Every row comes from one small tree of marks. The marks that hang from a mark follow it in brackets, in the order of their numbers. Every link used is in the known rows. Which tree was each row made from?
In the rows, zero is written as 128.
Known rows
K_335(K_266(K_38 K_457 K_466(K_516) K_718 K_759)): [ 98 141 104 103 135 135  92  90  59 108 144  89 143 124 134 170 101  46
 136 104 172 151 180  87  76  81 114 126 178 125 129  71 133 124 110 167
  85 114 138 107 110 131]
K_718(K_266(K_457 K_466 K_515 K_759 K_778)): [ 90 144 131  84 135 149 124  65  72 128 141 103 110  77 174 151 130  73
 125 106 185  99 148 100  68  57 150 128 124  83 121  94 162 115 126 180
 123 141 146 119  83 104]
K_335(K_266(K_38 K_457)): [118 118 108 116 130 134 122 128  99 129 125 123 149 138 114 118 121 108
 125 127 139 135 161 112  82  84 112 130 142 125 125 108 120 145 107 118
 119 124 117 129 103 121]
K_335(K_266(K_38 K_457 K_515 K_718 K_778)): [115 149  87  73 150 126 120 107  80 146 131  90 154  98 127 124  91  73
 143 106 174 139 177 108  91  54 125 127 148 114 122  91 127 126 125 131
 112 131 153 120  89 121]
K_516(K_326 K_466(K_266) K_502 K_677 K_707 K_821): [112 173 103 114 168  82  78 142 166  88  95 157  89 206  81  90  52 171
 124 107 121 110 152 117 140  80 159 158  43  99 144 207 142 125 155  62
 195 137 140 100 151 111]
K_326(K_516(K_502 K_659)): [135 131  99 135 145 121 114 132 132 109 124 107 126 153 122  67 105 141
 146 149 144 130 119 127 103 116 128 134 133 147 131 143 141 121 155 102
 145 125 105 162 158 144]
K_516(K_409 K_707): [141 131 141 128 146 107 132 131 117  94 119 132 121 143 121 140 118 145
 138 128 116 125 122 141 144 117 146 142  90 100 149 137 146 148 125 119
 141 126 124 112 123 117]
K_143(K_516): [126 128 136 120 125 143 108 128 124 121 145 126 120 140 140 150 150 128
 133 104 111 139 122 137 140 117 127 119 123 127 119 126 123 139 126 102
 129 148 130 121 124 127]
K_659(K_516): [117 113 135 120 129 128 133 130 124 128 148 126 121 108 136 158 131 141
 133 133 121 142 132 106 138 115 121 128 137 125 117 124 130 140 123 124
 128 142 104 109 132 145]
K_578(K_266(K_466 K_515 K_759 K_778)): [ 80 149 109 108 133 114 112  81 107 145 153 102 119  98 150 157 123  44
 136 115 191 132 161 100  90  80 139 131 142 109  96 106 150  89 120 174
 127 127 161 107 100 122]
K_466(K_516): [ 99 128 141 125 130 120 110 130 131 131 140 106 119 125 135 137 117 132
 136 113 120 139 131 126 131 141 122 139 150 141 130 117 143 122 133 121
 106 146 113 107 137 142]
K_821(K_516(K_326 K_409 K_466 K_659 K_677 K_707)): [173 168  67 120 180  78  88 145 137  96 117 128 120 222 108  84  91 182
 116 125 101 120 148 129 128 108 162 154  98 113 171 184 143 131 147  49
 148 188 140 105 141 145]
K_515(K_266(K_38 K_335 K_466(K_516(K_409)) K_778)): [ 74 135 110 110 114  95  82  80 106 108 156  79 136 106 135 157  93  68
 140 118 150 138 162  73 115  96 118 147 144 107 119  95 134 124 113 120
 111 133 141  89 162 126]
K_266(K_38 K_335 K_457 K_515 K_718 K_759 K_778): [107 169  88  39 146 116 102  56  60 132 141  68 132  72 171 176  78   4
 152  92 203 122 187  64  91  24 157 122 151  73 128  71 144 101 141 162
 103 125 171 107 112  97]
K_502(K_516): [112 145 142 132 143 132 111 120 126 120 134 120 117 125 136 120 141 134
 125 113 123 150 122 134 118 126 127 127 114 111 131 121 120 130 118 112
 139 137 115 134 148 138]
K_502(K_516(K_326 K_409 K_659 K_677 K_707)): [132 176 109 116 182  93  91 132 134  79 125 124  89 186 106  90 108 159
 145 100 115 116 123 143 131  92 145 145  78  90 157 175 125 136 132  56
 143 176 125 116 145 147]
K_266(K_335 K_466(K_516(K_677)) K_759 K_778): [ 71 151 111 108 106 100  84  83 119 120 151  92 123 115 183 171 111  53
 151  71 176 126 165  82 101  80 139 142 140  95 125  87 165  92 144 166
  93 141 150 102 116 123]
K_759(K_266(K_38 K_335 K_457 K_515 K_718 K_778)): [109 172 110  57 169 137 111  84  98 151 137  70 134  77 122 154  71  56
 134 104 196 130 161  81 111  49 157 140 138  82 119  72 126 127 137 139
 112 134 159 104 140  89]
K_266(K_335 K_457 K_466 K_515 K_759 K_778): [ 60 158 126  87 120 113 116  54  81 137 148  91 124  84 194 186 122  26
 149  74 211 103 165  81  61  30 168 133 116  73 109  70 180  83 134 197
 106 118 165 105  87  95]
K_335(K_266(K_38 K_457 K_466(K_516(K_326)))): [ 82 125 113 117 135 121 105 110  99 120 140 109 140 151 116 138 108  91
 137 104 148 130 161 110  69  81 110 134 154 134 129  97 134 130 111 136
 103 131 111 103 106 135]
K_424(K_516(K_466(K_266(K_335)) K_502 K_659 K_707)): [134 157 103 134 173  77  73 134 153  90 130 105 114 178 114  94  94 150
 149 129 139 147 132 103 104 118 158 135  77 124 149 149 137 126 139  88
 153 129 116 152 186 113]
K_759(K_266(K_457 K_778)): [100 156 135 110 149 142 130 111 141 154 121 102 121  99 113 117 102 129
 111 107 165 117 145 100  98  82 145 148 110 110 115 106 126 140 128 118
 143 151 144 119 121 103]
K_326(K_516): [133 109 136 137 130 142 130 127 135 130 132 117 135 126 138  92 118 132
 132 138 130 138 119 117 107 137 129 127 126 128 139 116 140 118 147 127
 133 122 105 142 142 131]
K_759(K_266(K_38 K_718 K_778)): [143 161 101  83 163 145 109 105 127 135 129  82 139  94  99 132  72  93
 123 121 164 147 154  97 141  96 133 131 147 117 129  97 106 142 131 121
 133 136 156 117 153 108]
K_326(K_516(K_409 K_466(K_266) K_502 K_659)): [160 139  80 125 165  90  82 130 126  92 113 103 118 178 103  61  85 163
 143 165 133 159 125 124 120 113 151 139  99 133 136 155 137 116 142  61
 168 152 121 123 189 155]
K_38(K_266(K_335 K_466 K_515 K_718 K_759)): [114 153 127  97 126 127 121  60  67 129 166  98 144  73 156 211 107  24
 163 105 179 140 159  98 116  88 154 126 151  67 107  92 142  92 118 207
  90  86 149 112 120 120]
K_718(K_266(K_38 K_335 K_457 K_759 K_778)): [112 126 110  76 126 135 112  74  85 120 132 106 120  84 162 139 122  70
 123 128 156 104 167  77  83  54 134 125 134  69 137  96 136 140 124 144
 124 141 119 134 109  97]
K_578(K_266): [106 123 115 130 137 117 121 125 132 147 137 130 119 128 113 124 129 108
 126 150 139 137 144 117 115 123 117 136 138 125 105 133 113 123 115 123
 131 133 125 121 125 130]
K_718(K_266(K_466)): [121 115 134 119 132 150 125 101  98 113 140 132 121 110 140 141 145 116
 121 142 141 119 124 126 111 120 126 125 132 104 131 111 131 137 119 162
 119 127 114 131 123 119]
K_335(K_266(K_38 K_466 K_759)): [125 127 102 130 117 138 104 104  85 104 140 115 157 137 131 153 127  57
 131 117 158 146 161 105  94  95 113 120 158 125 128  94 138 127 103 169
 112  98 134 126 111 127]
K_409(K_516(K_326 K_502 K_659 K_677 K_707 K_821)): [108 187 101 135 135 112 103 156 152  86 111 149  67 205  98  65  72 156
 155  98 112 100 143 134 153 104 123 150  81 116 151 193 156 119 162  76
 163 134 124 135 117 139]
K_821(K_516(K_502 K_677)): [126 150  77 132 155 110 109 141 142 122 115 121 134 182 143  96 110 145
 103 120 126 126 149 125 103 111 121 146 145 137 145 146 145 144 159 108
 155 158 139 139 133 139]
K_718(K_266(K_38 K_335 K_457 K_515 K_778)): [105 126 115  60 141 132 121  83  84 139 137 103 126  78 158 133 117  81
 134 126 162 105 153  98  90  48 143 131 128  68 128  95 142 132 130 136
 118 146 119 123 108  93]
K_502(K_516(K_707)): [102 144 162 135 149 130 114 123 132 105 135 127 118 122 140 132 139 139
 129 103 121 146 120 136 116 118 139 134  94 103 139 126 133 143 124 120
 144 117 104 140 137 124]
K_516(K_409 K_466(K_266(K_457)) K_659 K_677): [166 159  59  98 168  76  65 137 112  95 112 124 101 203  89  86  91 180
 132 144 126 150 150 108 124  88 165 153  81 107 122 172 111 111 119  18
 142 207 166  75 166 145]
K_424(K_516(K_502 K_659 K_677 K_707)): [139 162  97 133 167  98  96 152 149  89 125 116 107 192 113  77  95 156
 147 111 140 117 128 117  97 115 131 143  99 128 155 162 135 134 151  84
 144 148 124 165 153 112]
K_143(K_516(K_659)): [140 136 116 117 129 135  95 131 122 111 149 119 113 155 129 136 154 138
 143 113 113 136 125 139 145 112 131 123 128 134 113 141 121 132 126  78
 119 156 130 127 133 134]
K_759(K_266): [126 151 139 129 150 153 125 126 138 138 128 111 127 116 103 131 109 125
 110 124 148 131 123 115 136 124 140 141 127 121 121 114 124 142 124 130
 132 130 136 121 149 114]
K_516(K_409 K_466 K_502 K_659 K_677 K_707 K_821): [176 178  77 111 151  77  81 159 109  63  89 156  93 222  70  85  77 201
 136 143 122 126 153 140 162  91 163 174  57  88 142 208 144 120 132  18
 168 155 144 108 159 112]
K_466(K_266 K_516(K_409 K_659)): [111 132 116 121 160  84  73 120 135 104 142  82 102 151 122 121 116 144
 149 131 113 155 139 119 157 125 134 141 131 136 124 135 137 121 126  85
 119 170 134  76 173 158]

Which tree is each row?
[118 149 119 109 158  93 122 141 131  87 115 148  83 175 100 130  82 169
 141 116 113 101 145 117 161  76 128 155  82  87 145 184 150 148 142  81
 168 158 114  90 129 133] | K_659(K_516(K_326 K_409 K_502 K_677 K_707 K_821))
[103 146  89  78 146 126 114  92  69 136 140  89 157 104 134 146  97  56
 146 100 190 143 177 107  76  49 126 125 150 112 118  75 133 117 120 155
 105 120 157 111  89 117] | K_335(K_266(K_38 K_457 K_466 K_515 K_718 K_778))
[ 95 154 133  89 128 128 126  52  56 134 162  97 136  73 159 212 106  28
 159 101 187 129 168  88  83  64 158 132 143  61 101  87 141  95 116 201
  90  95 149 106 106 111] | K_38(K_266(K_335 K_457 K_466 K_515 K_718 K_759))
[108 130 137 128 102 123 125  75 100 123 157 120 142  95 151 192 130  59
 150 113 151 133 156  97 104  99 140 130 137  76 108 109 139 106 108 186
 109  91 122 122 119 118] | K_38(K_266(K_335 K_466 K_759))
[117 146 104  78 161 114  77  74  94 110 151  74 132  99 155 179  94  19
 146 116 169 155 159  76 140  79 151 114 147  96 124  89 138 110 136 171
 114 104 167  94 165 116] | K_466(K_266(K_38 K_335 K_515 K_718 K_759))
[109 151  92  66 158 102  78  69 107 120 149  64 134  82 164 167  87  19
 150 104 176 151 171  71 135  60 152 114 139  93 122  87 140 106 144 165
 124 115 176  97 150 113] | K_466(K_266(K_38 K_335 K_515 K_718 K_759 K_778))
[ 91 138 106  60 135 106 117  85 100 148 137  93 136  92 157 145 101  64
 149 101 175 116 164  90  84  32 149 133 127  82 119  88 149 109 135 127
 119 139 140 107 111  91] | K_266(K_38 K_335 K_457 K_515 K_778)
[147 175  68 121 186  74  97 142 141  93 100 132 121 221 112  87  69 172
 109 117 110 116 143 137 113  97 152 157  95 117 178 180 152 148 158  69
 178 175 136 112 136 146] | K_821(K_516(K_326 K_409 K_466 K_502 K_677 K_707))
[ 83 158  99  99 123 122  73  66  86  98 160  64 133  86 137 169  74  39
 132 108 171 147 177  58 107 101 115 131 174 130 121  91 127 118 120 148
 112 121 169  97 154 133] | K_515(K_266(K_38 K_466(K_516) K_718 K_759 K_778))
[100 123 115  86 119 130  91  68  88 107 152  93 125  86 172 165 122  51
 137 116 160 125 160  84 103  81 126 125 158  83 138  80 151 125 126 170
 103 132 115 118 129 111] | K_718(K_266(K_38 K_335 K_466(K_516) K_759 K_778))
[153 165  93 118 151  88  99 152 117  65  96 146  87 208  84  93  96 178
 143 133 125 103 151 142 165  86 141 170  74  86 141 199 150 133 141  51
 160 142 143 117 142 106] | K_516(K_409 K_502 K_659 K_677 K_707 K_821)
[ 81 139 141 104 140 132 130  90  82 133 143 115 122 120 150 168 127  89
 137 104 178 117 134 119  68  76 153 135 122 110 109  94 155 101 122 167
 114 125 147  98 104 108] | K_266(K_457 K_466 K_515)
[ 74 162 103  83 152 117 110  65  79 148 149  90 112  89 147 168 103  30
 139 112 211 129 177  85  68  59 142 131 145 101  95  89 136  92 124 178
 116 131 174 101  95 117] | K_578(K_266(K_457 K_466 K_515 K_718 K_759 K_778))
[ 75 128 179 135 132 118  82 108 141 103 142 104  98 120 147 163 118 113
 130 101 117 143 159  88 155 124 144 144 107 108 127 126 170 116 135 145
 132 108 130  86 149 109] | K_466(K_266(K_759) K_516(K_707 K_821))
[126 149  93  85 140  96  73  93 117 123 137  97 136 113 145 142  90  78
 135 117 156 163 158  83 124  78 168 125 110 102 121 115 143 100 127 116
 144 134 156  93 156 119] | K_516(K_466(K_266(K_38 K_335 K_515 K_759 K_778)))
[ 99 157 122 121 137 103  87 150 135  93 123 125  93 177 110 112  96 164
 144 109 126 118 151 128 146 108 132 168 119 122 129 171 158 122 152  75
 126 140 117 117 144 119] | K_466(K_516(K_502 K_659 K_677 K_707 K_821))
[100 147 109  70 164 116  83  66  83 116 148  75 123  98 158 181  94  24
 141 112 176 145 168  63 107  54 157 117 140  89 118  82 136 111 135 166
 113 113 167  89 153 107] | K_466(K_266(K_38 K_335 K_457 K_515 K_718 K_759))
[137 149  98  76 146 140 104  81  64 104 127  97 125 115 132 164  90  55
 127 123 164 133 173  76  90  78 132 116 164 111 138  94 114 128 124 143
 117 124 155 114 131 113] | K_266(K_38 K_457 K_718 K_759)
[142 126 133 133 152 103 100 131 132  91 105 128 114 165 108  85  85 170
 129 153 119 152 133 119 137 118 157 149  57  98 146 151 160 122 144  86
 187 113 111 115 175 113] | K_326(K_516(K_409 K_466(K_266) K_502 K_707 K_821))
[ 77 154 119 136 105 125 102  79 111 111 149  98 129  91 146 148 111  70
 120 108 167 121 157  74  95 102 127 136 130 123 109 114 138 118 117 155
 135 116 168 118 128 127] | K_515(K_266(K_466 K_759 K_778))
[110 171  74 112 165  97 111 137 153 108 103 136 103 192  99  84  67 133
 137 101 141  85 128 136 110  82 119 142 118 135 145 181 127 137 161  91
 159 165 139 130 124 151] | K_516(K_326 K_502 K_677)
[136 153 130 140  96 140 111 147 123 125 119 149  98 153 114  97 102 156
 131 127  98 160 143 122 164 156 130 133  91 112 137 138 143  97 123  93
 148 126 126 114 132 134] | K_409(K_516(K_466 K_821))
[167 155 102 110 152  93 100 150 114  89 108 151 118 183 102 117  83 177
 129 124 115 143 131 132 137 111 166 158  69  92 153 164 133 132 128  58
 147 165 143  95 135 123] | K_516(K_409 K_466 K_677 K_707)
[129 130 104 111 136 134 119 128  93 132 137 113 158 124 122 125 117  86
 135 122 146 144 148 128 115  94 121 126 151 125 125 108 138 128 113 134
 114 115 131 123 111 128] | K_335(K_266(K_38 K_515))
[ 98 144 121  83 134 141 105  63  55 105 148  97 129 119 157 191 111  32
 133 102 190 125 156  84  57  53 150 123 153 105 118  83 161  99 113 178
 118 115 156  90 116 100] | K_266(K_38 K_457 K_466 K_515 K_759)
[ 90 161 115  59 154 136  84  54  34 103 157  66 122 105 158 211  80  14
 147  92 197 146 169  77  75  65 146 125 187 114 125  60 155  93 126 183
  84 123 165  73 130 116] | K_266(K_38 K_457 K_466(K_516) K_515 K_718 K_759)
[158 192  24  97 197  47  57 137 141  74  97 122  88 238  65  55  48 171
 145 133 129 119 137 133 136  73 153 151  82 129 144 215 115 122 143  14
 178 208 160  90 174 173] | K_516(K_326 K_409 K_466(K_266) K_502 K_659 K_677)
[126 179 101  74 147 126 115  83  88 135 139  77 126  72 163 153  89  46
 145  91 187 128 158 103 130  81 153 118 145 108 129 101 149  97 147 168
 118 130 187 120 102 127] | K_266(K_515 K_718 K_759 K_778)
[147 143  97 132 166  99 122 123 137 123 121 112 127 176 132 104 116 143
 109 127 102 111 142 132 131 125 129 131 130 121 169 142 143 137 138 112
 146 169 135 108 131 151] | K_821(K_516(K_326 K_409))
[110 142 121 114 169  88 131 127 131  87 125 129  99 149 112 143  90 151
 150 123 120 108 125 129 139  79 130 141 103 116 147 161 148 164 138 109
 167 146  96 105 129 152] | K_659(K_516(K_326 K_409 K_502 K_707))
[128 172  77 125 177  89  97 145 155 105 108 136 127 207 121  90  74 165
 106 109 117 115 146 130  98  98 150 152 106 131 165 176 151 146 167  84
 174 158 129 130 131 139] | K_821(K_516(K_326 K_466 K_502 K_677 K_707))
[128 141 133 100 140 158 124  94  77 120 140 113 113  89 157 141 133  84
 120 129 152 110 126 117 119 104 146 124 138  93 135 116 154 126 126 167
 119 133 134 129 110 120] | K_718(K_266(K_515 K_759))
[152 150  99 133 176  87 113 129 140 100 127 112 121 189 125 103 118 157
 123 127 101 105 142 136 134 113 147 140 114 120 168 162 153 143 144  97
 143 157 125 119 132 143] | K_821(K_516(K_326 K_409 K_659 K_707))
[ 92 129 124 125 150  99  72 122 150 117 151  86 107 138 130 124 120 136
 146 123 120 152 140 109 142 128 133 136 141 150 113 133 137 116 135 102
 113 153 127  93 168 151] | K_466(K_266 K_516(K_659))
[ 77 136 102  60 136 100  87  66  86 126 149  73 134  98 155 182  83  48
 159  97 182 141 184  74  82  55 128 132 160  98 126  55 128 110 136 149
  84 133 136  92 134 107] | K_266(K_38 K_335 K_457 K_466(K_516) K_718 K_778)
[145 141 106 132 150 110 102 139 132  93 120 123 128 163 112  74  89 165
 144 147 139 143 120 129  99 113 157 144 100 138 140 156 149 124 157  84
 157 115  94 158 161 133] | K_326(K_516(K_466 K_502 K_659 K_707))
[139 173  96 132 126 119  93 162 133  96 128 146  97 182 115  84  85 168
 150 112 110 155 133 126 138 128 146 146  90 126 141 163 142 113 145  64
 138 148 128 129 125 146] | K_409(K_516(K_466 K_659 K_677 K_707))
[117 113 112 108 118 116 102  92 102 105 147 117 147 134 141 178 125  60
 144 126 154 141 144 100 110  95 126 123 146 102 126  85 132 118 118 160
 104  98 120 112 155 104] | K_266(K_38 K_335 K_466)
